Each row was made from one small tree. The marks that hang from a mark follow it in brackets, in alphabetical order. Every link used is in the known rows. Write each row's tree.
In the rows, zero is written as 128.
Known rows
livolo[vitif[defi[vovad] nago]]: [128 142 137 129 130 120 136 127 171 130 139 136 124  91 132 118 125 154
 124 141 121 163 113 132 153 147 122 111]
defi[vitif[livolo nago sevo] vovad]: [100 128 144 147 125 126 121 148 180 112 115 107  89 158 132 162 126 129
 124 123 131 147  90 115 169 121 101 173]
viselap[dibu vitif[defi livolo sevo]]: [147 135 109 110 133 127  90 172 127 146 106 130 143 134 118 192 139 144
 140 120 132 128 137 121 137 146 135  28]
muvib[tuzi vitif[defi[vovad] livolo]]: [149 134 158 126 129 131 184 109 160 122 115 102 118 132 122 161 118 136
 123 109 108  95 165 121 159 111 123 194]
dibu[viselap[vitif[defi livolo nago]]]: [143 145 103  89 130 124 143 149  90 143 128 120 151  98 129 165 143 144
 183 120 123 178 139 129 110 133 142 203]
viselap[dibu vitif]: [184 129 104 133 144 130  97 131 142 127 137 138 177 128 126  81 130 116
 107 127 147 109 120 137 155 177 128  21]
gumilon[nago[vitif[defi[vovad] sevo]]]: [110 116 137 147 131 127 132 129 162 110  90 143 121 121 133 103 111 126
 105 129 122 140  87 134 176 115  54  69]
tuzi[muvib[vitif[livolo]]]: [144 115 133 118 138 130 146 110  97 130 163 119 115 167 132  94 130 115
 136 120 138  74 127 125  83 118 153 166]
tizi[pilugi tuzi[muvib[vitif[defi livolo]]]]: [130 157 119 110 132 140 133  97  54 147 176 139 118 191 148 132 130 137
 157 132 136  78 118 128  87 119 161 199]
gumilon[nago]: [142 122 116 152 146 127 130 107 132 119 131 139 154  90 139  27 108  90
 107 125 138 147  73 158 128 120  81 108]
viselap[dibu vitif[defi]]: [175 137 100 118 143 125 104 141 131 133 133 150 168 115 126 121 130 127
 127 124 139 126 136 135 160 178 124  15]
viselap[dibu vitif[defi livolo nago sevo]]: [134 153 106 105 130 122  91 185 122 152 114 130 126 116 118 201 143 151
 164 124 130 162 122 115 124 123 133  56]
tuzi[muvib[vitif]]: [142 108 131 133 136 131 137  95 108 119 168 141 123 161 132  72 123 105
 116 129 140  77 133 126 104 133 141 108]
tizi[pilugi tuzi]: [132 153 116 150 130 139 104  88 103 129 156 145 160 144 151  58 120 110
 101 146 145 118 109 150 121 155 147 163]
dibu[viselap[vitif[defi livolo sevo]]]: [126 119 112 102 118 131 122 153  98 138  99 121 151 124 121 201 142 147
 155 118 121 151 160 122 117 135 142 129]
nago[vitif[defi livolo sevo]]: [101 118 131 115 126 117 122 150 119 133  99 128 107 132 125 126 139 142
 137 134 121 122 132 130 118 136 144 149]
muvib[tuzi vitif[sevo]]: [126 108 146 150 116 133 138 105 142 122 113 120 115 134 109 112 121 119
  95 131 113  92 165 120 131 105 143  85]
dibu[viselap[vitif[livolo nago]]]: [152 138 107 104 132 129 138 140  98 137 130 109 157 110 130 125 143 134
 163 123 131 162 127 131 109 131 146 207]
tizi[pilugi tuzi[muvib[vitif[livolo sevo]]]]: [111 141 129 131 119 147 106 103  67 143 159 129 108 215 140 138 132 132
 130 139 139  70 114 116  77 101 167 158]
tizi[tuzi[muvib[vitif[livolo nago]]]]: [140 151 125 123 120 141 132 110  64 141 179 115 100 170 143 101 133 129
 150 133 142 108  95 118  83 113 175 199]
viselap[dibu vitif[livolo sevo]]: [158 127 112 124 133 131  83 162 137 140 109 118 150 145 118 152 138 133
 121 122 141 113 127 123 135 145 140  36]
dibu[viselap[vitif[livolo]]]: [165 119 110 109 134 133 136 127 103 130 123 109 176 126 130 113 139 128
 140 120 134 128 143 139 120 154 149 183]
muvib[vitif]: [140 108 127 131 133 129 134 104 127 120 145 131 138 128 124  63 120 110
 108 135 130  80 131 144 125 135 136 140]
dibu[viselap]: [145 114 126 133 124 134 139 107 100 117 135 144 170  96 138  77 129 111
 115 136 133 131 155 144 117 153 109 176]
defi[vovad]: [141 120 146 154 133 132 130 107 180 103 132 130 153 119 138  94 111 102
  82 123 139 125 129 137 167 155 104 127]
neke[vitif[defi nago]]: [113 153 112 131 135 112 124 131 133 133 136 140 151  75 133 125 129 122
 134 138 127 190 117 143 125 127  69 144]
muvib[tuzi vitif[defi livolo sevo]]: [115 124 144 122 117 127 154 128 120 139 104 109  99 129 110 175 129 140
 136 120 103 105 171 117 116  91 150 144]
neke[vitif[defi livolo nago sevo]]: [ 87 152 120 123 122 113 110 164 125 146 109 119 126  93 124 196 138 137
 148 134 121 192 117 128 103  95  81 158]
vitif[defi nago]: [112 144 120 125 132 117 129 134 124 130 145 149 125  76 133 111 124 118
 143 132 128 175 123 136 118 133 127 151]
defi[vitif vovad]: [140 111 138 160 139 128 133 103 189  92 135 128 131 157 139  83 114 107
  88 124 140 111 107 137 204 175  93 134]
sazu[sevo]: [120 109 135 145 127 133 142 102 150 103 132 146 145  98 127  76 123  98
 108 144 148 119 120 146 136 125 123 105]

Which tree is each row?
[111 103 145 167 125 131 113 121 193  95 114 129 114 166 131 131 116 114
  83 126 135 119 113 123 198 156  92  88] | defi[vitif[sevo] vovad]
[155 125 142 128 132 129 167 103 127 130 128  97 122 133 119  87 126 120
 122 120 117  84 153 133 119 109 157 196] | muvib[tuzi vitif[livolo]]
[104 123 127 139 121 121  98 137 142 139 129 132 110 102 120  91 134 147
 117 154 124 156 106 131 103 127 154  69] | livolo[vitif[nago sevo]]
[113 115 146 141 119 127 114 131 179 123 110 137 123 118 123 156 123 156
  97 140 119 135 132 127 157 150 124  38] | livolo[vitif[defi[vovad] sevo]]
[106 120 151 125 124 125 131 147 158 118  90 121 109 144 128 159 132 145
 119 128 120 118 137 121 158 137 117 149] | nago[vitif[defi[vovad] livolo sevo]]
[114 100 137 138 120 133 116 112 112 121 149 142 106 169 123 120 126 112
 109 130 135  83 140 113  97 116 141  63] | tuzi[muvib[vitif[sevo]]]
[144 146 110 119 132 127  83 175 132 147 118 118 132 131 119 162 142 139
 143 126 138 145 111 117 123 123 137  63] | viselap[dibu vitif[livolo nago sevo]]
[134 153 121 152 131 141 106  80  85 128 179 156 146 174 158  66 123 105
 109 139 155 114 111 132 100 153 154 129] | tizi[pilugi tuzi[muvib]]
[ 84 144 129 117 121 118 116 165 117 143 118 129 100  95 126 181 134 134
 157 127 122 178 123 124  94 101 140 166] | vitif[defi livolo nago sevo]
[114 116 143 137 113 128 146 114 131 128 110 131 108 121 109 154 122 131
 116 127 105 107 177 116 132 106 140  85] | muvib[tuzi vitif[defi sevo]]
[101 128 151 132 120 129 125 149 164 122 101 122 120 123 129 204 121 131
 114 115 124 142 142 122 147 124 111 137] | vitif[defi[vovad] livolo sevo]
[136 111 116 116 120 136 115 143 106 132 102 110 160 137 121 161 142 135
 135 121 129 135 146 125 113 134 147 132] | dibu[viselap[vitif[livolo sevo]]]
[137 104 114 130 116 136 106 128 117 121 108 131 166 130 121 140 135 126
 115 129 130 141 151 126 130 149 135  71] | dibu[viselap[vitif[sevo]]]
[ 89 132 128 103 119 122 127 158 109 144 124 122  89 119 115 183 133 144
 164 132 112 131 124 121  97  82 141 176] | muvib[vitif[defi livolo nago sevo]]
[135 123 130 104 137 126 153 120  88 135 160 130 105 155 132 133 130 125
 155 118 130  88 139 123  88 123 151 163] | tuzi[muvib[vitif[defi livolo]]]
[140 134 137 138 128 126 159 100 132 127 143 119 114 108 119  74 123 117
 124 131 116 120 141 126 124 102 142 164] | muvib[tuzi vitif[nago]]
[109 118 155 121 121 135 139 133 133 124 131 125  92 178 127 216 125 137
 132 112 125  92 146 102 121 104 119 114] | tuzi[muvib[vitif[defi[vovad] livolo sevo]]]
[151 130 105 118 130 130 129 125 108 126 137 131 168 104 130 103 136 124
 142 131 133 167 134 133 126 144 134 146] | dibu[viselap[vitif[nago]]]
[ 99 133 143 137 116 122 114 144 174 131 117 136 105 100 124 167 126 162
 118 144 116 170 118 120 147 128 122  63] | livolo[vitif[defi[vovad] nago sevo]]
[129 142 133 125 125 122 167 111 123 132 140 131 105  94 119 116 124 129
 143 129 107 135 154 124 126 102 140 158] | muvib[tuzi vitif[defi nago]]
[159 129 126 107 131 135 153 132 135 122 111 114 169 126 133 188 131 142
 143 109 125 141 157 127 162 156 115 177] | dibu[viselap[vitif[defi[vovad] livolo]]]
[138 125 148 116 135 132 160 116 131 121 151 124 108 167 135 169 122 130
 137 110 130  86 142 115 129 122 119 163] | tuzi[muvib[vitif[defi[vovad] livolo]]]
[ 88 146 148 127 119 125 123 162 159 129 110 122 103 107 129 212 125 139
 137 119 121 176 127 116 133 102 108 163] | vitif[defi[vovad] livolo nago sevo]
[101 134 139 131 113 125 146 128 126 136 119 132  91 105 110 164 126 136
 137 131 103 140 160 110 123  85 138 109] | muvib[tuzi vitif[defi nago sevo]]
[ 94 118 122 149 124 120 103 136 148 116 132 136  94 138 128 105 128 117
 123 138 132 153  94 124 149 133 119 114] | defi[vitif[nago sevo]]
[146 121 117 129 153 121 146 120 116 125 116 116 135 120 139   4 123 112
 129 130 133 117  62 156 122 117  99 180] | gumilon[nago[vitif[livolo]]]
[135 122 111 131 148 118 146 115 117 121 118 150 137  97 138  23 118 116
 129 133 127 137  78 155 144 133  83 114] | gumilon[nago[vitif[defi]]]
